What can hang from each mark
z_387: z_860
z_720: z_6
z_832: z_6 z_387 z_786
z_191: z_6 z_580
z_860: z_6 z_387 z_786
z_912: z_6
z_6: z_191 z_720 z_912
z_580: z_191
z_786: z_832 z_860

Every row comes from one small tree of marks. The marks that hang from a mark follow it in brackets, in the order of their numbers. Every link used is in the known rows. Which tree was each row made from?
Known rows
z_191{z_6{z_720} z_580}: [-0.07  0.10  0.14 -0.60  0.18  2.19  0.20 -0.64 -0.10  0.57 -0.01  1.33
 -0.79 -0.72 -1.46  1.64 -2.22  1.57  0.87  0.45 -3.97]
z_786{z_832 z_860{z_6{z_191 z_720 z_912}}}: [-1.45  1.27  0.68 -0.13 -3.91 -0.28  0.24  0.38 -0.66 -0.09  0.22 -0.29
 -1.24  1.24  0.10 -0.54  0.00 -2.75 -0.99 -0.63  0.57]
z_580{z_191{z_6}}: [-0.49  1.49 -0.63 -1.76  1.70 -0.48 -0.68 -2.12 -0.80  0.04 -1.06  0.62
 -0.98 -0.59 -0.74  0.53 -1.43  1.19 -0.31  1.62 -1.71]
z_860{z_6{z_191 z_720 z_912} z_387 z_786{z_832}}: [ 1.21  1.38 -1.16  3.39 -2.28  0.19 -0.40  1.42  0.21  2.55 -1.46 -2.24
  1.26  2.97 -1.33  0.97  2.33 -4.33  0.27  0.20  3.49]
z_786{z_860{z_387}}: [-0.39  0.68  0.89 -1.62  1.29 -0.97  1.41 -1.42  2.21 -2.23  0.76 -0.41
 -0.03 -0.40  0.20 -0.89  1.76 -0.39  0.62  1.15 -0.05]
z_786{z_832{z_6{z_191{z_580} z_912} z_387} z_860}: [-2.68  0.02  1.56 -0.58 -1.40 -1.81  0.01  0.15 -0.39 -0.29  0.80  2.02
  0.17 -0.69  1.41 -0.93 -1.37  1.12 -0.37 -0.52  0.86]
z_786{z_832{z_387}}: [ 0.89 -0.45  0.62 -2.61  1.22 -1.81 -1.16 -2.62  1.10 -1.74  1.06  1.26
  1.85 -0.54  0.35 -1.61  0.91  0.96 -0.19  1.22  0.17]
z_6{z_191{z_580} z_720 z_912}: [ 0.32 -1.55  0.54  1.34 -2.12  2.90 -1.17  2.56 -1.74  1.21 -0.76 -0.12
 -2.25  2.32 -0.55  0.27 -3.62 -2.06 -0.07 -1.36 -2.33]
z_720{z_6{z_191}}: [ 0.07 -1.01 -0.57 -1.36  1.90  0.52  0.21 -0.90  0.10 -0.56 -0.20  0.11
 -1.14 -0.77 -0.23  0.12  0.11  0.08 -0.75  0.06 -1.87]
z_786{z_832}: [ 1.15 -0.42  0.73 -2.99  0.26 -1.17 -1.03 -2.23  1.68 -1.66  0.92  1.00
  0.50 -0.62 -0.21 -1.76  0.53 -0.58 -0.31  0.39 -0.98]
z_832{z_6{z_191 z_720} z_387}: [-0.12 -1.42 -0.28  0.93  2.67 -0.13 -1.52  0.13 -2.27 -0.29  0.74 -0.58
  1.37 -0.23  1.47 -1.71 -0.35  3.72 -0.02  1.40  0.29]
z_387{z_860{z_6 z_786}}: [ 1.56  0.41 -0.22 -0.41  2.07 -0.26  1.60 -1.51  2.43 -1.94 -0.24 -0.74
  1.48 -2.04 -0.32  1.07  2.83  0.43  0.46 -1.14 -0.28]
z_387{z_860}: [ 1.43 -1.07  0.61 -2.68  1.99 -0.28  1.23 -0.98  1.73 -3.52  1.04 -0.28
 -0.48 -1.92  0.41 -0.58  0.80  1.09 -0.02 -0.64 -2.11]
z_860{z_6{z_191{z_580} z_720 z_912} z_387 z_786{z_832}}: [ 1.15  1.37 -0.40  3.63 -2.59  0.88 -0.16  1.70  0.49  3.29 -1.53 -1.31
  1.27  3.06 -1.58  1.58  1.33 -4.12  0.96 -0.13  2.69]
z_786{z_860{z_6{z_191} z_387}}: [-0.75  1.63  0.45 -0.19  0.10 -0.69  1.44 -0.59  1.07 -1.06  0.18 -0.86
  0.09  0.40  0.35 -0.06  2.40 -1.48  0.57  1.24  1.04]
z_832{z_6{z_191}}: [-0.08 -1.33  0.08 -0.58  2.34 -0.43 -1.19 -0.29 -0.24 -0.79  0.36  0.44
  0.12 -1.39  0.90 -1.60 -0.36  1.74 -0.10  0.20 -1.09]
z_912{z_6{z_191{z_580} z_720}}: [-0.21 -0.68 -0.80  0.11  0.16  1.83 -1.16  0.92 -1.91  0.32  0.06  0.77
 -1.30  0.08 -0.39  0.24 -2.99 -0.46 -0.07  1.97 -2.55]
z_387{z_860{z_6 z_786{z_832}}}: [ 1.42  0.70  0.10 -0.87  0.68 -0.94  1.39 -1.63  2.50 -1.75  0.18 -0.47
  1.62 -1.81 -0.30  0.59  2.80 -0.38  0.24 -1.19  0.26]
z_912{z_6{z_191}}: [-0.38 -0.66 -1.41 -1.21  1.27  0.05 -1.28 -0.18 -0.96 -1.05 -0.06  1.17
 -0.87 -1.10  0.02 -0.05 -1.57 -0.69 -0.69  2.08 -1.59]
z_832{z_6{z_191{z_580} z_720 z_912} z_387{z_860} z_786}: [-1.19 -2.05 -0.61  1.70  1.18 -0.20 -0.28  1.83 -2.41  2.11  0.99  0.45
  0.16 -2.09  2.04 -0.43 -2.55  5.94  0.60 -1.55  1.04]
z_387{z_860{z_6{z_191{z_580} z_720 z_912} z_786{z_832}}}: [ 0.82  0.31  0.21  1.41 -2.24  0.88  1.14  1.23  0.43  0.32 -0.54 -0.90
 -0.05  0.29 -0.46  1.34  0.24 -2.10  0.08 -2.33 -0.06]

Which tree is each row?
[-0.23 -1.43 -0.90 -0.81  0.68  0.79 -0.06  0.75 -0.38  0.25 -0.87  0.56
 -2.20 -0.04 -0.55  0.82 -0.97 -0.60 -1.50 -0.94 -1.43] | z_720{z_6{z_191 z_912}}
[-1.81  0.37 -0.39  0.86  0.35 -0.38  0.07 -1.15 -1.00  1.83  0.34  0.92
  1.15 -1.23  1.22  0.08 -0.64  3.52  0.95 -0.52  1.54] | z_832{z_387 z_786{z_860{z_6{z_191{z_580} z_720 z_912}}}}
[-2.43 -0.04  0.85  0.11 -1.81 -1.45 -0.35  0.56 -1.57 -0.35  1.01  0.26
 -0.18  0.13  1.44 -1.70 -0.99  0.88 -0.98 -0.08  1.40] | z_786{z_832{z_6{z_191 z_720 z_912} z_387} z_860}
[ 1.64  0.68 -0.04  0.04  0.02 -0.11  1.32 -0.96  1.55 -1.26  0.29 -1.51
  1.21 -0.93 -0.44  0.29  2.42 -0.45  0.18 -1.06  0.19] | z_387{z_860{z_6{z_720} z_786{z_832}}}
[-0.16  1.65  0.53 -0.97  1.08 -0.99  1.57 -1.30  2.01 -1.41  0.40 -0.39
  0.56 -0.15 -0.06  0.04  2.97 -0.23  0.61  1.56  0.96] | z_786{z_860{z_6 z_387}}
[-0.54  1.11 -1.05 -0.43  0.08  0.65 -1.03 -0.12 -2.24  1.13 -1.43 -0.06
 -2.15  0.84 -1.17  0.92 -2.70  0.54 -0.94  1.07 -1.43] | z_580{z_191{z_6{z_720 z_912}}}
[ 1.41  0.36 -0.95  1.90 -0.85  1.13 -0.46  2.41 -0.94  1.45 -0.80 -1.88
 -0.59  3.09 -0.78  0.60  1.21 -2.34 -0.07  1.37  1.78] | z_860{z_6{z_191 z_720 z_912} z_387}
[-0.87  0.97  0.47 -1.11 -0.10 -0.27  0.73 -0.74  1.12 -1.21 -0.28  0.84
 -0.57 -0.54 -0.16  0.54  0.85 -0.13 -0.57 -0.47 -0.23] | z_786{z_860{z_6{z_912}}}
[-1.01  1.76  1.15  0.69 -3.94 -0.17  0.98  1.42  0.09  0.94  0.31 -0.42
 -0.93  2.29 -0.33  0.04  0.41 -3.15  0.09  0.39  1.54] | z_786{z_832 z_860{z_6{z_191{z_580} z_720 z_912} z_387}}
[-1.37  0.77 -0.25  0.24 -0.13 -0.69  0.77 -0.67  0.96  1.87  0.14  0.75
 -0.05 -1.20  0.37  0.21  0.19  1.06  1.29 -0.56  1.42] | z_832{z_786{z_860{z_6{z_191{z_580} z_912} z_387}}}
[ 1.30  0.97 -0.74  4.15 -0.84  1.80  0.05  1.93  0.37  3.11 -1.97 -1.62
  1.13  2.78 -1.53  2.19  1.25 -3.13  1.25 -0.09  1.99] | z_860{z_6{z_191{z_580} z_720 z_912} z_387 z_786}
[ 0.47  0.84 -1.10  2.89 -1.75  0.29 -1.23  0.23 -0.87  1.95 -1.48 -0.93
  1.97  1.77 -0.62  0.86  1.07 -2.25 -0.33 -0.71  2.50] | z_860{z_6{z_191 z_720 z_912} z_786{z_832{z_387}}}
[-0.27 -1.38 -0.13 -0.56  0.34  1.52  0.22  0.98 -0.08  1.00 -0.97  1.45
 -2.14  0.05 -0.84  1.57 -1.94 -0.41 -0.82 -1.25 -2.26] | z_720{z_6{z_191{z_580} z_912}}
[-0.19 -1.27  0.22 -0.19 -0.76 -1.14 -0.67  1.42 -1.64 -0.66  1.16 -0.13
  0.01 -0.10  1.30 -1.49 -0.82  1.54 -1.04 -0.24  0.88] | z_786{z_832{z_6{z_191 z_720 z_912} z_387{z_860}}}
[-0.26 -1.30  0.84  0.00 -1.02 -0.63 -0.42  1.66 -1.37 -0.06  1.07  0.62
  0.00 -0.03  1.10 -0.96 -1.63  1.73 -0.48 -0.51  0.29] | z_786{z_832{z_6{z_191{z_580} z_720 z_912} z_387{z_860}}}
[ 0.98 -0.55  0.82 -2.89  0.94 -1.92  0.05 -1.91  1.25 -2.76  1.51  0.68
  1.32 -1.28  0.79 -1.41  1.10  1.26 -0.26  0.53  0.01] | z_786{z_832{z_387{z_860}}}
[ 1.37  0.37 -0.26  2.17 -1.19  1.75 -0.27  2.73 -0.68  2.14 -0.87 -0.94
 -0.64  3.18 -1.07  1.23  0.23 -2.06  0.60  1.07  0.94] | z_860{z_6{z_191{z_580} z_720 z_912} z_387}
[ 0.67 -1.07  0.95  0.64 -0.62  2.55 -0.72  0.49 -1.09  0.24  0.10 -0.62
 -1.02  1.40 -0.13 -0.80 -2.20 -1.17  0.82 -0.22 -2.94] | z_6{z_191{z_580} z_720}
[ 1.09 -0.61  0.02 -0.92  3.47 -1.03  0.77 -2.18  1.64 -2.59  0.42 -0.19
  2.51 -1.96  0.74  0.05  1.83  2.30  0.56 -0.17  0.07] | z_832{z_387{z_860{z_786}}}
[-2.20 -0.87 -0.56 -0.67  1.75 -1.64 -0.22 -0.72  0.36  1.08  0.71  1.67
 -0.42 -3.49  1.14 -1.22 -1.01  4.77 -0.07 -1.62  0.86] | z_832{z_6{z_912} z_786{z_860}}
